What can hang from each mark
K_891: K_524 K_820
K_11: K_524 K_626
K_700: K_524 K_891
K_524: K_11 K_700 K_891
K_626: K_11
K_820: K_700 K_891

Known rows, with every way that one mark hangs from another
K_820(K_700(K_524(K_11(K_626)) K_891)): [-0.40  3.44  2.16  3.13 -1.79 -0.02  0.16  0.26  1.80  0.91 -1.85  0.63
  0.37 -0.42 -2.29  1.57 -2.58  0.31]
K_891(K_524(K_11 K_700) K_820): [-3.55 -1.69  0.60  2.64 -1.88 -1.03 -1.06  1.60 -0.52  2.10 -3.34  1.08
  1.74 -1.56  0.83 -2.09  0.22 -1.96]
K_524(K_700(K_891)): [-2.73  0.77  2.48  2.58 -1.92  0.69  0.23 -0.03 -0.58 -0.24 -0.40  0.23
  1.17 -1.48 -1.70 -1.24 -0.81 -0.76]
K_891(K_524(K_11)): [-1.60  1.85  1.32  3.27 -0.60  0.16 -1.38  1.18  0.76  1.01 -2.90  0.42
  2.14 -2.07 -1.18 -1.95 -1.55 -0.50]
K_11(K_524(K_700 K_891(K_820)) K_626): [-3.43 -0.35  1.29  2.35 -1.35 -1.31  0.39  2.64  2.84 -1.72 -1.94  1.20
  1.12  0.20 -2.03 -1.06 -0.06 -2.23]
K_11(K_524 K_626): [-1.74  5.36  1.89  3.26  0.21 -0.81 -0.17  2.58  4.06 -1.71 -1.11  1.49
  0.70 -1.66 -3.47 -1.21 -2.69 -2.48]
K_524(K_11(K_626) K_700(K_891(K_820))): [-3.47 -0.87  2.42  3.01 -3.13 -0.57 -0.33  0.39  1.60  0.68 -3.12  0.93
  0.40 -0.82 -0.44 -0.49 -1.17 -1.56]
K_11(K_626): [-1.06  5.57  1.71  3.03 -0.47  0.28 -0.13  1.44  3.66 -1.72 -1.18  1.17
  1.06 -2.39 -1.90 -1.67 -2.39 -0.28]
K_891(K_524 K_820): [-1.95  2.95  0.31  2.48 -1.63 -0.77 -0.78  2.25 -0.24  1.37 -1.29  1.53
  1.68 -2.49 -0.25 -4.24  0.23 -0.70]
K_700(K_524(K_11(K_626) K_891)): [-0.02  0.94  1.26  3.17 -2.24  0.36 -1.42  0.86  3.43  0.13 -3.83  0.05
  0.79 -3.23 -2.52  0.33 -1.53  0.61]
K_891(K_524(K_11(K_626) K_700) K_820): [-3.20 -0.94  0.63  2.92 -1.88 -1.26 -1.31  1.57  1.04  1.74 -3.32  1.36
  1.09 -0.69  0.94 -1.87 -0.56 -1.98]
K_626(K_11): [ 0.74  4.13  3.10  3.40 -1.17  0.40 -0.57  1.29  1.95  0.97 -1.48  0.23
  2.47 -4.46 -1.95 -1.74 -0.86 -1.03]
K_891(K_820(K_700(K_524))): [-1.32  3.51  0.41  2.26 -1.19 -0.79  0.82  2.07  0.38  0.72 -1.59  1.84
  1.46 -2.47 -0.79 -1.04 -0.08 -0.73]
K_626(K_11(K_524(K_700 K_891))): [-0.76 -0.21  3.12  3.04 -1.28 -0.28 -0.34  1.79  1.62  0.51 -1.79 -0.46
  2.51 -2.29 -2.89 -0.36  0.13 -2.30]
K_700(K_524(K_11) K_891): [-0.04  2.61  2.44  3.32 -3.40  0.35 -1.38 -0.27  0.71  2.21 -2.22 -0.15
 -0.15 -4.05 -3.27 -0.50 -2.21 -0.14]
K_700(K_891(K_524 K_820)): [-1.86  3.37  1.54  2.54 -3.28 -0.29 -0.41  0.96 -0.99  1.94 -0.07  0.92
  0.76 -1.74 -1.35 -4.68  0.02  0.42]
K_820(K_700(K_524) K_891): [-0.70  4.15  0.04  1.91 -1.30 -0.02  2.01  1.66  1.25  0.07 -1.33 -1.06
  1.00 -0.88 -1.40  1.11 -1.94 -0.36]

Rows
[-1.98  2.80  0.26  2.40 -0.92 -0.44  1.62  2.05  2.03  0.23 -2.30 -1.10
  1.49  2.05  0.07  0.48 -2.21 -0.31] => K_820(K_700 K_891(K_524(K_11(K_626))))
[-0.34  4.16  1.85  2.52 -1.51  0.28  0.66  0.41  0.27  0.71 -0.39  0.60
  0.96 -1.01 -2.74  0.57 -1.83  0.66] => K_820(K_700(K_524 K_891))
[-0.25  3.92  1.52  2.48 -4.06 -0.37 -0.88  0.55 -0.19  2.25 -0.40  0.75
 -0.43 -4.21 -2.70 -2.64 -0.76 -0.03] => K_700(K_524 K_891(K_820))
[-3.18  2.11  2.35  2.73 -1.69 -1.46  0.06  1.74  2.21 -0.56 -0.57  1.33
 -0.06 -0.06 -2.79 -1.05 -1.54 -3.08] => K_11(K_524(K_700(K_891(K_820))) K_626)
[-1.97  2.47  0.51  2.48 -1.92  0.13  0.30  1.76  1.11  0.87 -2.53 -1.60
  1.37 -1.51 -0.55 -1.90 -1.65 -0.81] => K_820(K_891(K_524(K_11)))
[-3.15 -3.53  1.80  2.99 -1.64  0.40 -0.14  0.78  2.82 -1.54 -4.45  0.02
  2.03 -0.16 -0.62  0.67 -0.39  0.00] => K_524(K_11(K_626) K_700 K_891)
[-1.62  3.24  2.08  3.02 -1.07  0.03  0.62  0.66  1.12  0.49 -1.19  0.70
  1.41  1.66 -1.47 -0.13 -2.01  0.64] => K_820(K_700(K_891(K_524(K_11(K_626)))))
[-2.58 -0.42  1.07  2.85 -1.99 -0.48  1.06  2.21  2.96 -0.87 -4.42  1.15
  2.19  0.09 -0.13 -0.55  0.63  1.10] => K_524(K_11(K_626) K_891(K_820(K_700)))
[-2.41  1.16  0.64  3.06 -1.89 -0.88 -0.86  2.15  0.23  2.20 -3.14  1.30
  1.81 -2.40  0.19 -3.45  0.00 -1.04] => K_891(K_524(K_11) K_820)
[-1.77  0.18  1.88  3.25 -1.61  0.68 -0.11  1.43  3.75 -1.57 -4.35  0.28
  2.02 -1.39 -1.42 -0.92 -0.63  1.29] => K_524(K_11(K_626) K_891)
[-0.63  0.45  0.77  2.98 -2.94 -0.40 -1.27  1.49  2.95  0.69 -4.10  0.61
  0.48 -3.47 -1.76 -0.52 -0.64  0.29] => K_700(K_524(K_11(K_626) K_891(K_820)))
[-0.82 -0.37  0.68  2.80 -2.95 -0.11 -0.92  1.42  1.47  1.14 -4.03  0.44
  1.18 -4.32 -1.70 -0.95  0.09  0.38] => K_700(K_524(K_11 K_891(K_820)))
[-1.82  2.98  0.50  2.61 -2.04 -0.01  0.07  1.82  2.35  0.53 -2.44 -1.45
  0.80 -0.98 -0.53 -1.80 -2.14 -0.66] => K_820(K_891(K_524(K_11(K_626))))
[-2.42  1.92  0.49  2.99 -1.01 -1.39 -0.08  2.25  1.60  1.51 -2.96  1.78
  1.58  0.72  0.70 -1.30 -0.72 -0.76] => K_891(K_524(K_11(K_626)) K_820(K_700))
[-0.60  2.73  2.07  2.96 -1.69  0.11  0.51  0.31  0.60  1.39 -1.85  0.51
  0.95 -1.03 -2.42  1.33 -1.95  0.31] => K_820(K_700(K_524(K_11) K_891))
[-3.72 -4.12  1.23  2.64 -2.59 -0.31  0.08  1.54  2.39 -0.72 -4.72  0.63
  1.70 -0.41  0.37 -0.40  0.91 -0.31] => K_524(K_11(K_626) K_700 K_891(K_820))
[-0.63  2.63  1.29  3.14 -0.22 -0.02  0.50  1.14  1.54  0.54 -2.78  0.82
  1.76 -1.90 -1.72  1.86 -2.04 -0.49] => K_820(K_700(K_524(K_11)))
[-1.16 -0.53  2.60  2.79 -1.96 -0.88 -0.08  2.22  1.13  0.99 -1.97 -0.06
  2.33 -2.45 -2.16 -1.13  0.97 -2.63] => K_626(K_11(K_524(K_700 K_891(K_820))))
[-2.47  1.51  0.27  1.85 -1.72  0.21  0.45  1.44  0.08  0.30 -0.96 -1.60
  1.35 -0.63 -0.27 -1.75 -1.26 -1.18] => K_820(K_891(K_524(K_700)))
